What can hang from each mark
k414: k153
k561: k9 k148 k153
k72: k711
k153: k414 k561 k711
k711: k72 k153
k148: k414
k9: k561

Every row comes from one small tree of marks. Brackets hold a mark, then the marks that hang from it, in the order of their numbers. Every link used is in the known rows. Which tree was each row made from?
Known rows
[k414 [k153 [k561 k148] [k711 k72]]]: 0.125; -1.395; 4.992; 2.898; -0.759; 0.512; -2.747; -3.236; 0.108; 0.258; 0.263; 0.141; 2.565; -0.141; -5.886; 0.799; 0.299; 5.951; 2.712; 2.362; 1.334
[k711 k72 [k153 k414 k561]]: -3.857; -2.265; 2.597; 0.608; -0.020; 4.218; -4.160; -0.052; -1.968; -3.240; 0.168; -1.126; 1.627; -0.513; -5.576; 1.651; -5.057; 2.567; -1.770; 4.178; 1.304
[k561 k9 k148 k153]: -1.275; -0.804; -2.266; 7.505; -1.847; -2.393; -3.927; -3.008; 0.187; -1.673; 4.525; 4.911; 6.756; -2.255; 1.067; 5.055; 1.821; 1.886; 4.912; 4.561; -2.377
[k153 k561]: 1.351; -1.746; 1.699; 1.364; -1.809; 1.979; -2.607; -2.798; 0.956; -1.343; 2.484; 0.061; -0.932; 1.732; -2.393; -0.757; -0.618; 1.895; 3.345; 0.692; 0.063
[k153 k414 [k711 k72]]: -0.266; -1.261; 2.160; -0.091; 0.241; 1.984; -3.053; 0.664; -0.609; -4.398; 0.733; -2.177; 1.519; -3.096; -3.878; 0.797; -2.902; 4.060; -0.985; 2.792; -0.725
[k561 k9 [k148 k414] k153]: -1.932; -1.703; -0.929; 8.574; -2.070; -2.217; -3.716; -0.473; -0.090; -2.237; 6.464; 7.576; 5.126; -0.911; 0.536; 4.199; 0.138; 1.337; 4.571; 4.354; -1.474
[k561 k9 [k148 k414] [k153 k711]]: -0.274; -0.962; 0.258; 6.228; -1.724; -1.865; -3.876; 0.526; 0.776; -2.046; 5.929; 6.814; 6.399; -2.110; -0.631; 4.115; 0.256; 3.845; 4.512; 4.242; -3.492
[k561 [k153 k711]]: 2.806; 0.263; -0.548; 2.202; -1.437; -0.697; -3.632; 0.764; 1.287; -2.910; 1.841; 0.631; 4.154; -3.283; -1.111; 1.538; -0.010; 4.922; 2.793; 2.273; -2.767
[k72 [k711 [k153 k561]]]: -1.581; -1.367; 2.398; 0.730; -0.777; 0.490; -4.826; 0.291; 1.008; -0.871; 1.589; 0.377; 2.173; 1.345; -3.494; 3.084; -3.697; 2.790; 0.926; 3.288; -0.309
[k72 k711]: 0.043; -1.382; 1.113; 2.389; -0.829; -1.560; -3.556; 0.370; 1.513; -1.788; 2.803; 0.165; 1.071; -0.371; -0.764; 2.047; -1.313; 1.694; 1.672; 2.292; -0.128
[k414 [k153 [k561 k9 k148] k711]]: 0.690; -2.550; 3.537; 3.705; 0.013; 0.209; -2.600; -4.144; 2.003; 1.150; 1.440; 2.183; 4.309; -0.169; -3.708; 0.649; 2.086; 4.086; 5.142; 3.735; -0.717
[k153 k414 [k561 k9] [k711 k72]]: 0.244; -2.785; 3.370; 0.764; 1.812; 3.722; -5.407; -2.039; 0.134; -3.344; 0.430; -0.454; 2.722; -2.876; -4.598; 2.699; -2.464; 3.149; 1.314; 3.400; -2.544
[k9 k561]: 0.966; -0.162; -0.620; 1.417; -2.761; 0.478; -2.174; -2.745; 0.023; -1.655; 3.144; -0.600; 0.813; 1.445; -2.138; 0.931; 2.358; 2.024; 2.622; 1.045; -0.274
[k414 k153]: -0.274; -2.781; 0.860; 5.036; -0.981; -1.091; -1.014; -1.242; 1.211; -0.285; 0.456; -1.350; 0.324; 0.410; -2.065; -1.608; 0.895; 1.458; 1.329; 2.094; 3.784
[k153 k414 [k561 k9]]: -0.496; -4.096; 1.739; 1.561; 0.854; 4.544; -3.369; -2.978; 1.068; -2.643; 2.304; 0.681; 1.152; -0.384; -1.844; 0.163; -1.511; 0.534; 3.310; 3.645; -1.417
[k153 k414 k561 k711]: 2.308; -2.068; 3.684; -3.048; -0.016; 5.417; -2.605; -1.120; 1.053; -3.167; 1.993; -1.494; -0.358; -1.231; -4.188; -2.605; -2.375; 4.302; 2.759; 2.994; -2.400
[k414 [k153 [k561 k148] k711]]: 1.471; -1.654; 4.357; 1.805; -1.491; 0.920; -1.472; -3.124; 1.217; 0.933; 1.765; 0.488; 2.035; 0.729; -4.622; -1.903; 1.343; 5.393; 4.816; 2.510; 0.435
[k153 k414 [k561 k9 k148] k711]: -0.066; -2.330; 3.082; -0.077; 0.083; 3.843; -3.318; -3.500; 0.638; -2.307; 4.299; 2.282; 3.756; -1.636; -3.221; 0.490; -0.494; 3.993; 4.704; 4.986; -4.789
[k414 [k153 [k561 k9] k711]]: 2.411; -3.877; 3.513; 3.308; 1.221; 0.755; -3.489; -2.784; 3.066; 0.136; -0.761; -0.233; 2.347; -0.583; -3.901; 0.084; 1.618; 3.482; 3.384; 2.517; 0.022
[k153 k414 [k561 k148] k711]: 0.792; -0.908; 3.719; -2.490; -1.208; 5.055; -1.782; -2.211; 0.141; -2.394; 4.586; 0.876; 1.478; -1.221; -3.700; -1.994; -1.608; 5.273; 4.200; 4.109; -3.326
[k9 [k561 [k148 k414]]]: -1.225; -0.300; 0.807; 3.196; -4.231; -0.080; -1.156; -1.773; -1.330; -1.107; 7.117; 4.350; 0.567; 2.800; -2.810; 0.274; 1.758; 2.356; 3.963; 2.245; 0.161
[k561 k9 k148 [k153 k414 k711]]: -0.493; -1.347; 0.035; 3.233; -0.439; 1.127; -3.703; -1.141; 0.020; -3.553; 4.115; 3.338; 7.220; -5.456; -0.894; 3.344; -0.316; 4.189; 4.592; 6.589; -4.973
[k148 [k414 k153]]: -0.844; -3.660; 1.796; 6.303; -1.205; -1.394; -0.466; 0.731; 1.355; -0.867; 2.388; 1.586; -1.430; 1.999; -2.235; -2.516; -0.705; 0.972; 0.838; 1.751; 4.968

Which tree is each row?
1.882; -0.099; 0.519; -1.504; -1.720; 3.418; -3.244; -0.429; -0.272; -4.637; 3.061; -0.413; 4.001; -4.392; -3.612; 0.841; 0.215; 5.461; 3.121; 4.322; -3.866 | [k9 [k561 [k153 k414 k711]]]
0.216; 0.223; 0.909; 4.000; -3.189; -1.412; -2.667; 1.578; 0.283; -2.590; 6.308; 5.420; 3.968; -1.231; -1.420; 1.294; -0.934; 5.290; 4.046; 3.521; -2.372 | [k561 [k148 k414] [k153 k711]]
1.306; -3.656; 3.869; 4.634; 1.630; 0.000; -5.018; -3.161; 1.696; 0.160; -2.030; -0.370; 3.342; -1.024; -5.154; 2.680; 0.540; 3.777; 1.328; 2.372; 1.122 | [k414 [k153 [k561 k9] [k711 k72]]]
1.133; 0.306; 0.009; 3.323; -0.877; -1.449; -5.282; 0.427; -0.147; -3.572; 0.509; 0.194; 4.607; -3.931; -1.879; 3.978; -0.799; 5.677; 0.960; 2.185; -1.694 | [k561 [k153 [k711 k72]]]
0.223; -0.138; 0.863; 0.993; -1.727; 2.164; -2.138; -0.296; -0.251; -3.934; 4.351; 1.876; 5.224; -4.674; -1.255; 0.761; -1.506; 5.761; 3.949; 5.569; -3.767 | [k561 k148 [k153 k414 k711]]
0.728; -1.569; 4.409; -1.551; 0.282; 4.222; -3.694; -0.922; -0.527; -3.517; 0.753; -1.641; 0.281; -1.990; -5.349; 0.150; -3.626; 4.762; 0.669; 2.475; -1.638 | [k153 k414 k561 [k711 k72]]
1.778; -4.699; 4.514; 4.662; 0.641; 0.582; -3.084; -0.591; 3.038; -0.243; 1.483; 2.607; 0.845; 1.003; -4.432; -0.871; -0.115; 2.644; 2.915; 2.414; 1.378 | [k148 [k414 [k153 [k561 k9] k711]]]
0.942; -3.060; 2.856; 4.283; -0.836; -1.298; -1.063; 2.027; 2.194; -0.949; 1.674; 0.522; -0.613; 0.890; -3.989; -2.525; -0.939; 3.625; 0.922; 1.753; 3.101 | [k148 [k414 [k153 k711]]]
-2.654; -2.494; 3.339; -1.303; -0.090; 3.795; -3.944; 1.044; 0.181; -2.891; 1.964; -0.235; 1.692; -0.737; -4.533; 1.738; -5.916; 2.437; 0.590; 5.139; -0.312 | [k72 [k711 [k153 k414 k561]]]
-3.252; -3.519; 2.371; 1.072; 1.616; 2.918; -5.564; 0.132; 0.605; -2.615; 1.737; 1.244; 4.025; -1.926; -3.583; 4.159; -4.678; 1.068; 0.889; 6.279; -1.348 | [k72 [k711 [k153 k414 [k561 k9]]]]
1.879; 1.918; -0.006; 1.153; -3.947; -0.144; -3.295; -2.528; -0.746; -1.827; 4.563; 2.397; 5.933; -2.300; -2.378; 2.887; 3.019; 6.307; 5.386; 3.612; -4.641 | [k9 [k561 k148 [k153 k711]]]
0.903; 0.797; 0.584; -0.893; -2.619; 3.045; -2.520; -1.740; -1.310; -3.856; 5.067; 1.544; 5.737; -4.436; -3.134; 1.377; 0.903; 6.351; 4.728; 5.223; -4.560 | [k9 [k561 k148 [k153 k414 k711]]]
-2.464; -2.751; 1.993; 6.710; -2.610; -1.745; -0.001; -0.649; 0.295; 0.191; 4.201; 3.352; 0.088; 2.254; -2.481; -1.497; -0.146; 1.879; 2.507; 3.060; 4.078 | [k561 [k148 [k414 k153]]]
-1.302; -0.748; -0.334; 6.381; -3.464; -1.572; -2.033; 0.440; -0.317; -2.298; 6.580; 6.053; 2.751; -0.081; -0.210; 1.505; -0.764; 2.582; 4.058; 3.510; -0.325 | [k561 [k148 k414] k153]
-4.706; -1.573; 0.067; 2.365; -0.321; 1.182; -3.371; 1.496; -2.533; -3.810; 0.435; -1.727; 2.605; -1.492; -4.085; 2.884; -4.475; 1.930; -3.456; 4.419; 1.903 | [k711 k72 [k153 k414]]
1.102; 0.809; -0.220; 2.873; -2.290; -1.377; -3.099; -0.790; -0.066; -2.305; 4.037; 2.579; 5.894; -2.829; -0.722; 2.000; 0.792; 5.908; 4.467; 3.649; -3.438 | [k561 k148 [k153 k711]]
-3.716; -1.332; 2.264; 3.147; -2.969; 1.006; -1.977; -0.231; -1.125; -0.887; 5.549; 4.831; 1.736; 3.878; -3.999; 0.260; -2.936; 2.540; 2.169; 2.913; 0.889 | [k711 [k153 [k561 [k148 k414]]]]
-0.219; -0.604; 4.542; 2.144; -1.962; 0.977; -3.434; -0.966; -0.828; -1.494; 4.618; 4.016; 1.394; 1.680; -5.055; 1.122; -1.989; 5.136; 2.501; 1.599; -0.750 | [k153 [k561 [k148 k414]] [k711 k72]]
-1.416; -2.784; 2.139; 5.371; -1.493; 0.698; -2.958; -2.847; 0.815; -0.711; 6.722; 6.259; 1.581; 2.816; -1.871; 1.349; -0.057; 0.776; 5.028; 2.880; -0.905 | [k153 [k561 k9 [k148 k414]]]
-1.731; -1.779; 3.403; 6.062; -1.410; -2.013; -1.456; 0.390; -0.386; -0.326; 2.515; 2.627; 1.792; -0.075; -5.045; 0.624; -0.970; 4.809; 0.513; 2.495; 3.281 | [k561 [k148 [k414 [k153 [k711 k72]]]]]
1.376; -1.164; 1.945; 1.936; -0.853; 1.045; -3.682; -3.996; 1.492; -0.399; 3.649; 2.983; 4.321; 0.038; -2.721; 2.062; 1.837; 4.095; 5.678; 2.831; -3.968 | [k153 [k561 k9 k148] k711]
-3.768; -1.890; 0.861; 0.268; 0.025; 0.879; -3.529; 2.668; -0.023; -3.416; 1.884; -0.751; 2.535; -2.159; -2.795; 2.410; -5.216; 1.907; -1.225; 5.789; 0.330 | [k72 [k711 [k153 k414]]]
-0.991; -2.928; 2.518; 6.975; -0.628; -2.642; -1.659; -0.493; 1.448; 0.014; 3.667; 4.536; 3.301; 0.200; -2.891; 0.492; 1.411; 3.021; 2.957; 3.942; 1.174 | [k561 k9 [k148 [k414 [k153 k711]]]]
-0.708; -3.088; -1.457; 4.457; 0.264; 1.114; -3.965; -0.702; 0.603; -4.319; 2.772; 1.900; 4.513; -4.451; 0.365; 3.120; -1.270; 0.472; 2.750; 5.565; -1.895 | [k561 k9 [k153 k414]]
-4.518; -3.174; 1.519; 3.308; 1.395; 3.259; -5.464; -1.338; -1.693; -3.009; 0.080; 0.362; 3.821; -1.423; -4.618; 4.411; -4.152; 1.088; -1.025; 4.904; -0.028 | [k711 k72 [k153 k414 [k561 k9]]]
-2.602; -2.251; -0.201; 7.093; -1.920; -1.971; -2.105; -1.197; 0.341; -1.162; 6.314; 6.099; 2.455; 1.927; -0.044; 1.942; 0.847; 0.215; 3.438; 3.039; -0.142 | [k561 k9 [k148 k414]]
2.229; 1.474; 0.305; 1.767; -1.799; -0.212; -5.281; -0.705; -0.805; -3.196; 0.986; -0.255; 5.346; -3.106; -3.787; 4.769; 1.377; 5.790; 1.733; 2.117; -2.522 | [k9 [k561 [k153 [k711 k72]]]]
-4.322; -2.323; 0.885; 2.252; -0.520; 3.491; -3.317; -2.491; -1.066; -1.797; 3.912; 2.644; 5.026; -0.183; -3.623; 2.654; -2.275; 1.538; 2.718; 6.475; -1.774 | [k711 [k153 k414 [k561 k9 k148]]]
-0.343; -5.445; 3.498; 6.859; 0.267; 0.611; -2.507; -1.792; 2.487; 0.137; 1.833; 3.049; -0.202; 2.265; -3.280; -0.444; -0.549; 0.026; 3.045; 2.373; 3.498 | [k148 [k414 [k153 [k561 k9]]]]
-0.111; -0.842; 2.675; 3.341; -0.196; 0.152; -5.432; -4.212; 0.149; -0.794; 2.491; 2.692; 5.073; -0.737; -3.672; 4.348; 0.593; 4.355; 3.373; 2.651; -3.247 | [k153 [k561 k9 k148] [k711 k72]]
-3.158; -0.083; 2.483; 1.275; -1.604; 0.146; -3.817; -0.845; -0.179; 0.128; 3.715; 2.384; 4.177; 1.467; -3.545; 3.900; -2.941; 3.468; 2.937; 4.562; -1.012 | [k72 [k711 [k153 [k561 k148]]]]
0.972; 1.118; 0.906; 2.638; -3.822; -0.104; -2.806; -0.105; -0.649; -2.620; 6.798; 4.894; 4.535; -0.765; -3.484; 2.126; 1.228; 5.713; 4.931; 3.124; -2.849 | [k9 [k561 [k148 k414] [k153 k711]]]
-2.550; -0.984; 1.710; 2.741; -0.859; 0.992; -4.573; -1.005; -1.139; -1.456; -0.164; -0.788; 1.984; 1.452; -4.826; 3.106; -3.237; 2.508; -0.957; 2.173; 1.528 | [k711 k72 [k153 k561]]
1.721; -2.404; 4.773; 2.331; 0.342; 0.785; -3.456; -2.163; 1.150; -0.230; -1.808; -1.933; 0.815; -0.313; -5.938; 0.268; -0.719; 4.807; 1.045; 1.565; 1.999 | [k414 [k153 k561 [k711 k72]]]
1.047; 0.214; 1.331; -0.286; -1.273; 2.783; -4.976; -0.240; -1.788; -4.972; 1.528; -0.993; 4.687; -5.194; -4.958; 3.533; -0.976; 5.686; 1.321; 4.118; -2.609 | [k9 [k561 [k153 k414 [k711 k72]]]]
0.644; -4.439; 2.347; 5.748; 0.351; 0.388; -2.943; -4.059; 2.197; 0.478; -0.130; 0.494; 1.588; 1.069; -2.793; 0.308; 1.171; 0.737; 3.460; 2.506; 2.202 | [k414 [k153 [k561 k9]]]
-1.448; -1.781; 2.140; 5.277; -3.602; -0.544; 0.027; -2.197; -0.635; 0.209; 5.331; 3.233; 0.557; 2.990; -4.138; -1.073; 2.132; 2.176; 3.406; 2.588; 3.441 | [k9 [k561 [k148 [k414 k153]]]]
0.657; -1.852; 2.275; 4.151; -0.191; -1.943; -2.769; -0.265; 0.418; -0.820; -2.304; -2.336; 1.563; -1.363; -4.496; 1.102; 0.178; 4.585; -0.748; 1.728; 2.587 | [k414 [k153 [k711 k72]]]
-0.617; -0.067; -0.376; 6.706; -0.570; -2.784; -5.666; -1.578; -0.412; -2.065; 2.440; 3.871; 8.801; -4.385; -1.405; 7.328; 0.869; 4.676; 3.161; 4.307; -3.604 | [k561 k9 k148 [k153 [k711 k72]]]
0.318; -0.654; -0.342; 0.386; -2.340; 3.341; -2.783; -1.457; -1.011; -4.383; 3.620; 0.310; 2.488; -3.272; -2.114; 1.369; -0.342; 2.649; 3.244; 4.311; -1.644 | [k9 [k561 [k153 k414]]]
